Each row was made from one small tree. The marks that hang from a mark follow it in brackets, in the order of their numbers. Every link used is in the known rows. Write each row's tree.
Known rows
J_199(J_902(J_891 J_994(J_290))): [0.01,-0.26,-2.19,0.17,0.18,0.16,-1.63,1.05,-0.09,0.23,0.66,-0.48,1.41,-0.05,0.76,0.99,-0.61,0.37,0.36,1.57,-0.05,-1.15,0.49,0.15,1.50]
J_902(J_891(J_290) J_994): [0.68,0.97,-0.47,-0.29,-0.44,0.85,-0.60,3.38,0.83,-1.10,-0.12,0.22,0.96,1.34,1.35,0.53,0.44,0.84,0.56,2.28,0.36,-1.54,0.56,-0.32,-0.41]
J_891(J_902): [-0.05,-0.17,0.15,-0.13,-0.14,-0.44,-0.95,0.07,0.81,2.14,0.55,-0.04,0.73,-0.79,0.49,-0.07,-0.10,0.58,-0.57,-0.01,-0.06,-0.63,0.05,-0.07,0.89]
J_608(J_902(J_199 J_785 J_891)): [-0.90,0.47,0.56,-0.56,0.75,0.64,0.00,2.23,0.45,2.98,1.82,0.81,-0.18,1.78,0.52,0.28,-0.11,0.19,0.28,-0.28,-0.26,-0.29,-0.01,-0.12,0.14]
J_866(J_994(J_290)): [-0.21,-0.33,-0.46,0.05,0.07,0.22,-1.00,-0.50,0.44,-0.51,-0.54,-0.13,-0.01,-0.94,0.48,0.08,0.14,-0.18,1.00,0.82,0.35,1.17,0.28,0.14,1.08]
J_891(J_290(J_994(J_866)) J_902): [0.20,0.72,-0.11,-0.69,0.08,-0.60,-2.02,1.71,0.85,0.58,-0.10,-0.25,0.19,-2.02,1.62,-0.48,0.83,0.28,-0.41,-0.25,-0.19,-0.93,0.79,0.17,1.44]
J_199(J_902(J_891(J_290))): [0.43,0.32,-0.91,-0.48,-0.02,0.16,-0.87,2.82,0.50,-0.99,0.72,0.43,1.69,-0.45,1.30,0.66,-0.49,-0.06,0.06,2.83,-0.33,-0.91,0.29,-0.16,-0.06]
J_608(J_902(J_199)): [-0.42,0.68,0.90,0.00,0.64,-0.10,0.52,0.25,0.36,1.54,0.64,0.17,-0.02,0.74,0.05,0.34,-0.80,-0.64,-0.25,-0.02,-0.48,0.12,-0.03,0.13,0.67]
J_290(J_994(J_866 J_902(J_199 J_785))): [-0.68,0.97,-0.91,-1.09,1.23,0.99,-0.84,1.57,-0.93,1.75,1.07,-0.05,-1.20,-0.09,0.12,-0.26,1.60,0.61,0.18,-2.33,-0.19,0.12,0.08,0.55,0.24]
J_891(J_902(J_785 J_994(J_290 J_866))): [-0.74,-0.16,-0.33,-0.62,0.40,0.47,-3.63,0.01,-0.30,4.70,0.34,-0.05,0.74,-0.37,0.91,-0.57,0.70,1.45,0.84,-2.03,0.61,-1.50,0.69,0.23,3.10]
J_891(J_290): [0.49,0.40,0.69,-0.32,0.03,0.12,-0.36,1.45,0.65,-0.63,-0.51,0.06,0.56,-0.32,0.72,-0.14,0.09,0.08,0.40,1.26,0.01,-0.31,0.25,-0.08,-0.17]
J_994(J_290 J_866): [-0.22,0.10,-0.62,0.22,0.33,-0.02,-2.20,-1.32,-0.23,0.26,-0.67,-0.52,0.44,-0.69,0.45,-0.52,0.45,-0.06,0.75,-1.62,-0.08,0.21,0.33,0.37,2.59]
J_199(J_902(J_994)): [0.00,0.03,-1.17,-0.14,0.02,0.19,-0.32,0.84,-1.00,0.82,0.39,0.11,0.86,0.32,0.07,0.79,-0.77,0.02,-0.33,1.37,0.07,-1.34,0.35,0.17,0.41]
J_608(J_902(J_199 J_891 J_994)): [-0.21,1.21,-0.27,0.29,0.17,0.59,0.16,2.15,0.56,1.26,0.95,0.23,0.33,2.46,0.47,0.98,-0.40,0.16,-0.09,1.09,-0.16,-1.20,0.29,-0.10,0.44]
J_785(J_866(J_994(J_290 J_902))): [-0.84,-0.84,-0.13,-0.62,-0.23,0.44,-1.77,-0.26,1.29,0.45,0.52,-1.05,-0.10,-0.31,0.26,0.45,0.13,0.29,1.33,0.94,0.26,0.98,0.10,-0.01,1.07]
J_891(J_290(J_994(J_866)) J_902(J_785)): [-0.41,0.28,0.33,-1.37,0.40,-0.24,-2.44,2.38,0.41,2.84,0.58,0.27,-0.36,-1.66,1.55,-0.82,1.22,0.71,0.07,-1.04,0.06,-1.08,0.81,0.06,1.06]
J_994(J_290 J_866 J_902): [-0.13,0.01,-0.98,0.39,0.11,0.27,-2.94,-1.17,-0.03,-0.09,-0.09,-1.16,0.99,-0.51,0.53,-0.59,0.91,-0.12,0.54,-1.53,-0.06,0.27,-0.10,0.47,2.44]
J_891(J_290(J_994(J_902))): [0.30,0.30,-0.19,-0.26,0.00,-0.18,-0.68,2.25,1.01,-1.85,0.37,-0.90,-0.37,-1.27,0.73,-0.06,0.58,-0.11,-0.27,1.50,-0.16,-0.11,0.18,0.10,-1.19]
J_902(J_199 J_785(J_866) J_891): [-1.11,0.26,0.22,-1.62,0.92,1.16,0.23,2.37,0.37,3.46,1.43,0.57,-0.82,1.49,0.02,0.70,0.20,1.66,1.28,-0.28,-0.17,-0.38,0.23,-0.39,-0.09]
J_866(J_994(J_902(J_891(J_290)))): [0.53,0.66,-0.71,-0.31,-0.82,1.23,-1.08,3.26,1.46,-2.31,0.35,0.16,1.24,0.62,1.71,0.36,1.15,0.21,0.66,2.94,0.41,-0.04,-0.06,-0.21,-1.01]
J_785(J_866(J_994(J_290(J_891)))): [-0.87,-0.14,-0.18,-0.16,-0.08,-0.29,-1.13,0.27,1.51,0.58,0.29,-0.13,-1.42,-1.16,0.66,0.58,-0.70,-0.47,2.12,1.05,-0.33,0.97,0.59,0.00,1.11]
J_994(J_866 J_902(J_199)): [0.04,1.30,-0.95,-0.17,0.51,1.08,-0.81,0.28,-0.67,0.49,0.01,-0.08,0.62,0.45,0.21,-0.07,1.05,0.38,0.14,-1.67,-0.26,-0.17,-0.26,0.52,1.30]
J_866(J_994(J_902(J_785 J_891(J_290)))): [-0.07,0.23,-0.22,-0.92,-0.43,1.58,-1.47,4.10,0.94,-0.17,1.06,0.83,0.63,0.92,1.72,0.07,1.38,0.75,1.22,1.92,0.64,-0.10,0.01,-0.32,-1.31]
J_199(J_902): [-0.06,-0.32,-0.86,-0.27,0.23,-0.25,-0.26,0.15,-0.62,0.35,0.62,0.17,0.72,-0.89,0.07,0.46,-0.74,-0.44,-0.49,0.99,-0.28,-0.34,0.08,0.17,0.35]

Which tree is each row?
[-0.03,0.74,-0.59,-0.19,-0.45,0.21,-2.12,0.36,-0.25,2.59,-0.06,0.07,0.95,0.71,0.88,-0.11,0.61,0.96,-0.18,-1.13,0.36,-1.91,0.55,0.12,2.12] | J_891(J_902(J_994(J_866)))
[-0.98,-0.56,1.74,-2.22,-0.19,0.59,-1.73,2.57,1.57,3.91,0.93,0.84,-0.19,-0.54,1.28,0.07,0.17,1.40,1.25,1.68,0.57,-0.49,0.66,-0.49,0.46] | J_891(J_290 J_902(J_785(J_866(J_994))))
[-0.48,1.03,-0.63,-0.05,1.47,0.68,-0.56,1.41,-0.16,3.45,0.75,0.57,-1.20,-0.73,0.34,0.34,-0.43,0.76,1.93,-0.46,-0.24,-0.41,0.58,0.32,0.83] | J_902(J_199 J_785 J_994(J_290(J_891)))
[-0.04,0.51,-1.24,0.69,-0.03,-0.72,-0.32,1.65,0.77,-1.21,1.35,-0.55,-1.70,-1.40,0.51,0.12,0.10,-0.83,-0.17,0.43,-0.73,0.12,0.08,0.26,-1.41] | J_290(J_891 J_994(J_902))
[-0.09,0.10,-1.23,0.72,-0.20,0.07,-1.64,0.43,1.16,-0.71,0.49,-0.29,-0.29,-1.55,1.03,0.12,-0.05,-0.83,1.33,1.09,-0.13,1.06,0.03,0.29,0.34] | J_866(J_994(J_290(J_891) J_902))
[0.03,0.09,-1.58,0.18,-0.20,-0.02,-0.46,2.19,0.84,-2.00,1.30,-0.86,-0.49,0.20,0.63,0.35,0.90,0.18,-0.55,0.73,-0.18,-0.10,-0.08,-0.01,-1.03] | J_290(J_994(J_902(J_891)))
[-1.11,-0.59,-0.76,-1.49,0.09,0.78,-1.13,2.94,-0.37,3.34,1.98,0.38,-0.01,1.88,0.26,1.14,-0.40,1.24,0.86,1.14,0.22,-1.90,0.64,-0.39,0.12] | J_199(J_902(J_785(J_866) J_891 J_994))
[0.42,0.99,0.70,-0.86,0.73,0.27,-0.32,1.76,1.19,2.16,0.08,0.42,1.14,-1.51,0.99,0.16,-0.19,1.04,-0.08,1.10,-0.30,-0.80,0.21,-0.01,1.02] | J_891(J_290 J_902(J_199))
[-0.54,0.89,0.11,-0.66,1.12,0.05,-0.42,1.95,0.54,4.99,1.65,1.31,-0.83,-1.46,0.69,0.00,-0.56,0.91,0.61,-0.73,-0.53,-0.58,0.23,0.12,0.40] | J_290(J_891(J_902(J_199 J_785)))
[0.35,2.12,-1.10,-0.75,0.74,0.64,-0.34,3.29,0.38,-1.58,-0.27,0.17,-0.17,-0.12,1.36,0.31,1.31,0.46,0.34,0.08,-0.52,-0.35,0.72,0.23,0.39] | J_902(J_199 J_891(J_290(J_994(J_866))))
[0.69,1.88,-0.58,-0.46,0.40,1.43,0.30,3.70,0.52,-0.20,-0.26,0.60,0.94,1.30,1.12,0.92,0.38,1.28,0.70,2.20,0.02,-1.43,0.51,-0.13,-0.16] | J_902(J_199 J_891(J_290) J_994)
[0.03,0.31,-0.89,-1.13,0.18,0.99,-1.25,4.16,-0.28,1.31,1.20,0.87,1.22,0.85,1.34,0.69,-0.13,0.94,0.75,2.46,0.28,-2.05,0.67,-0.22,-0.42] | J_199(J_902(J_785 J_891(J_290) J_994))
[-0.03,1.16,-0.43,-1.00,-0.13,1.54,-2.12,3.67,-0.31,1.05,0.27,0.85,0.72,2.04,1.60,-0.10,1.47,1.20,1.29,-0.16,0.63,-1.98,0.82,-0.17,0.48] | J_902(J_785 J_891(J_290) J_994(J_866))
[-0.59,0.29,0.60,-1.28,1.14,0.50,-0.42,1.07,0.08,5.00,1.22,0.84,0.14,-0.62,0.22,-0.08,0.05,1.57,0.17,-0.98,-0.03,-0.52,0.02,0.01,0.89] | J_891(J_902(J_199 J_785))
[-0.13,-0.39,-0.87,0.20,-0.12,0.49,-1.70,-0.36,0.69,-0.66,0.05,-0.63,0.46,-0.87,0.52,0.07,0.45,-0.07,0.78,0.86,0.37,1.12,-0.12,0.26,0.81] | J_866(J_994(J_290 J_902))
[0.14,1.07,-1.45,0.24,0.82,0.96,-0.39,1.23,0.34,0.68,-0.05,-0.21,0.55,0.70,0.43,0.87,0.00,1.26,0.91,0.58,-0.05,-0.59,0.40,0.15,1.49] | J_902(J_199 J_891 J_994(J_290))
[0.20,2.10,-1.70,-0.22,0.29,1.61,-0.37,1.89,-0.82,0.34,-0.20,0.55,0.69,2.18,0.69,0.63,1.14,1.11,0.50,-0.81,0.06,-1.32,0.45,0.21,1.33] | J_902(J_199 J_891 J_994(J_866))
[-0.85,-0.79,0.21,-0.67,0.01,0.20,-1.14,-0.46,1.00,0.74,-0.08,-0.54,-0.61,-0.55,0.20,0.44,-0.18,0.23,1.55,1.06,0.21,1.05,0.48,-0.06,1.57] | J_785(J_866(J_994(J_290)))
[-0.45,0.71,-1.01,-0.99,0.44,2.05,-0.13,2.93,0.09,1.26,1.41,1.01,0.02,1.28,0.83,0.55,1.27,1.12,0.98,0.68,0.41,0.42,-0.24,0.03,-0.89] | J_866(J_994(J_902(J_199 J_785 J_891)))
[-1.14,-0.03,0.72,-1.54,0.96,1.22,-0.23,1.32,0.12,4.06,1.52,-0.03,-0.79,0.88,-0.53,0.31,0.39,1.36,0.99,-0.71,-0.11,-0.11,-0.15,-0.05,0.05] | J_994(J_902(J_199 J_785(J_866)))
[-0.94,-0.41,0.68,-0.35,-0.11,-0.05,-1.01,1.83,0.69,2.22,1.86,0.44,-0.08,1.63,0.70,-0.05,-0.09,-0.27,0.18,0.01,0.00,-0.47,0.04,-0.33,-0.34] | J_608(J_902(J_785 J_891))
[-0.12,0.88,-1.06,0.05,1.03,0.77,-1.97,-0.83,-0.26,0.69,-0.18,-0.75,0.80,-0.58,0.28,-0.22,0.81,0.39,0.77,-1.80,-0.35,0.37,-0.11,0.65,2.55] | J_994(J_290 J_866 J_902(J_199))
[-0.63,0.30,-1.60,-0.54,0.12,0.62,-1.89,2.37,-0.26,0.26,1.69,-0.16,-0.74,0.71,0.96,-0.36,1.97,0.43,0.10,-1.56,0.07,-0.43,0.14,0.16,-0.21] | J_290(J_994(J_866 J_902(J_785 J_891)))
[-0.43,0.86,0.08,-1.01,1.11,1.51,0.50,1.73,-1.13,3.38,0.55,0.81,-0.58,1.07,-0.17,0.41,0.25,1.43,0.85,-0.44,0.38,-0.89,0.23,0.11,-0.03] | J_902(J_199 J_785 J_994)
[0.34,0.32,-1.48,-0.54,0.24,-0.43,-0.28,3.54,0.61,-2.24,0.94,-0.18,0.26,-1.33,1.32,0.77,-0.15,-0.35,-0.45,2.91,-0.51,-0.65,0.61,0.06,-0.69] | J_199(J_902(J_891(J_290(J_994))))
[0.55,1.50,-0.20,-0.58,0.60,1.05,0.51,3.06,0.93,-0.60,-0.07,0.60,0.77,0.29,1.13,0.49,0.39,0.78,0.57,1.64,-0.32,-0.38,0.26,-0.12,-0.20] | J_902(J_199 J_891(J_290))
[-0.62,-0.17,-1.31,-0.01,0.82,-0.16,-1.88,1.18,-0.58,2.77,1.43,0.35,-0.33,-1.30,0.63,0.41,-1.19,-0.20,1.40,0.61,-0.23,-1.02,0.71,0.29,0.90] | J_199(J_902(J_785 J_994(J_290(J_891))))
[-1.43,-0.64,0.33,-0.72,0.41,0.12,-1.58,1.00,1.01,2.75,0.98,0.39,-1.91,-0.99,0.59,0.18,-0.36,0.06,2.62,0.27,0.00,0.87,0.63,-0.09,0.62] | J_902(J_785(J_866(J_994(J_290(J_891)))))
[-0.35,0.69,0.65,-1.62,1.36,0.09,-0.29,3.14,0.85,3.62,0.98,0.38,-0.79,-2.21,1.01,-0.07,0.47,1.37,0.02,0.36,-0.15,-0.60,0.54,0.05,-0.03] | J_891(J_290(J_994) J_902(J_199 J_785))
[-1.23,0.40,0.05,-1.77,0.53,1.76,0.36,2.79,0.41,2.74,1.26,1.15,-1.05,1.59,0.42,0.97,0.84,1.49,1.70,0.80,0.17,0.34,0.34,-0.32,-0.30] | J_902(J_199 J_785(J_866(J_994)) J_891)
[-0.54,0.53,-0.69,0.02,1.45,0.48,-1.17,1.01,0.39,2.78,1.56,0.03,-0.80,-1.51,0.43,-0.13,-0.28,0.41,1.62,-0.79,-0.57,0.50,-0.16,0.43,0.47] | J_994(J_290(J_891) J_902(J_199 J_785))
[-0.58,-0.59,-1.73,-0.53,0.59,0.61,-2.00,1.71,-0.49,2.20,1.34,0.11,0.97,-0.03,0.76,0.64,-0.37,0.85,0.86,1.21,0.24,-1.12,0.52,0.05,1.13] | J_199(J_902(J_785 J_891 J_994(J_290)))
[0.35,1.71,-0.71,-0.63,0.79,0.68,-0.66,2.35,0.06,-1.12,-0.03,-0.48,-0.18,-0.93,0.91,-0.12,1.34,0.19,-0.01,-0.29,-0.45,-0.18,0.28,0.50,0.54] | J_891(J_290(J_994(J_866 J_902(J_199))))
[-0.04,0.53,-0.99,0.29,0.16,0.43,-2.34,-0.64,-0.58,0.64,-0.88,-0.60,0.53,0.33,0.42,-0.15,0.55,0.45,0.86,-1.32,0.28,-0.78,0.63,0.40,2.70] | J_902(J_994(J_290 J_866))
[-1.24,-0.64,0.96,-1.55,-0.02,0.28,-1.65,1.50,0.56,5.63,1.53,0.05,-0.41,0.82,0.15,0.27,-0.21,1.94,0.65,-0.18,0.55,-1.95,0.61,-0.38,1.00] | J_891(J_902(J_785(J_866) J_994))
[-0.56,0.01,-0.50,-0.42,0.57,0.85,-2.66,0.13,-1.06,2.82,-0.07,-0.09,-0.04,0.42,0.45,-0.47,0.82,0.85,1.36,-2.07,0.59,-0.90,0.65,0.29,2.24] | J_902(J_785 J_994(J_290 J_866))
[-0.67,0.00,-0.40,-0.70,1.17,1.52,-1.11,0.77,-0.07,2.21,0.62,0.24,-0.14,-0.65,0.39,0.08,0.69,0.85,1.46,-0.09,0.32,1.18,-0.15,0.34,0.73] | J_866(J_994(J_290 J_902(J_199 J_785)))
[-0.15,1.17,-1.37,0.45,0.18,-0.81,-0.69,1.03,-0.07,-0.91,0.38,0.04,-1.81,-1.02,0.87,-0.22,0.52,-1.03,0.33,-1.29,-0.74,0.00,0.63,0.41,0.15] | J_290(J_891 J_994(J_866))
[-0.79,-0.51,0.20,-1.89,0.26,0.50,-1.34,3.49,0.67,2.10,1.50,0.46,0.57,0.28,0.98,0.66,-0.22,0.73,1.09,2.08,-0.22,-1.13,0.59,-0.44,-0.06] | J_199(J_902(J_785(J_866) J_891(J_290)))
[-1.18,-0.02,0.53,-0.87,-0.09,-0.20,-1.57,2.34,1.04,5.83,1.94,0.52,-1.24,0.17,0.62,0.40,-0.60,1.28,1.13,0.32,0.01,-1.96,0.74,-0.36,0.44] | J_290(J_891(J_902(J_785(J_866) J_994)))
[-0.02,0.28,-1.78,0.55,-0.21,0.55,-2.94,0.01,0.54,-0.89,0.31,-0.94,1.48,0.33,1.09,-0.26,1.02,0.17,0.70,-1.01,-0.07,-0.04,-0.06,0.22,2.23] | J_994(J_290 J_866 J_902(J_891))
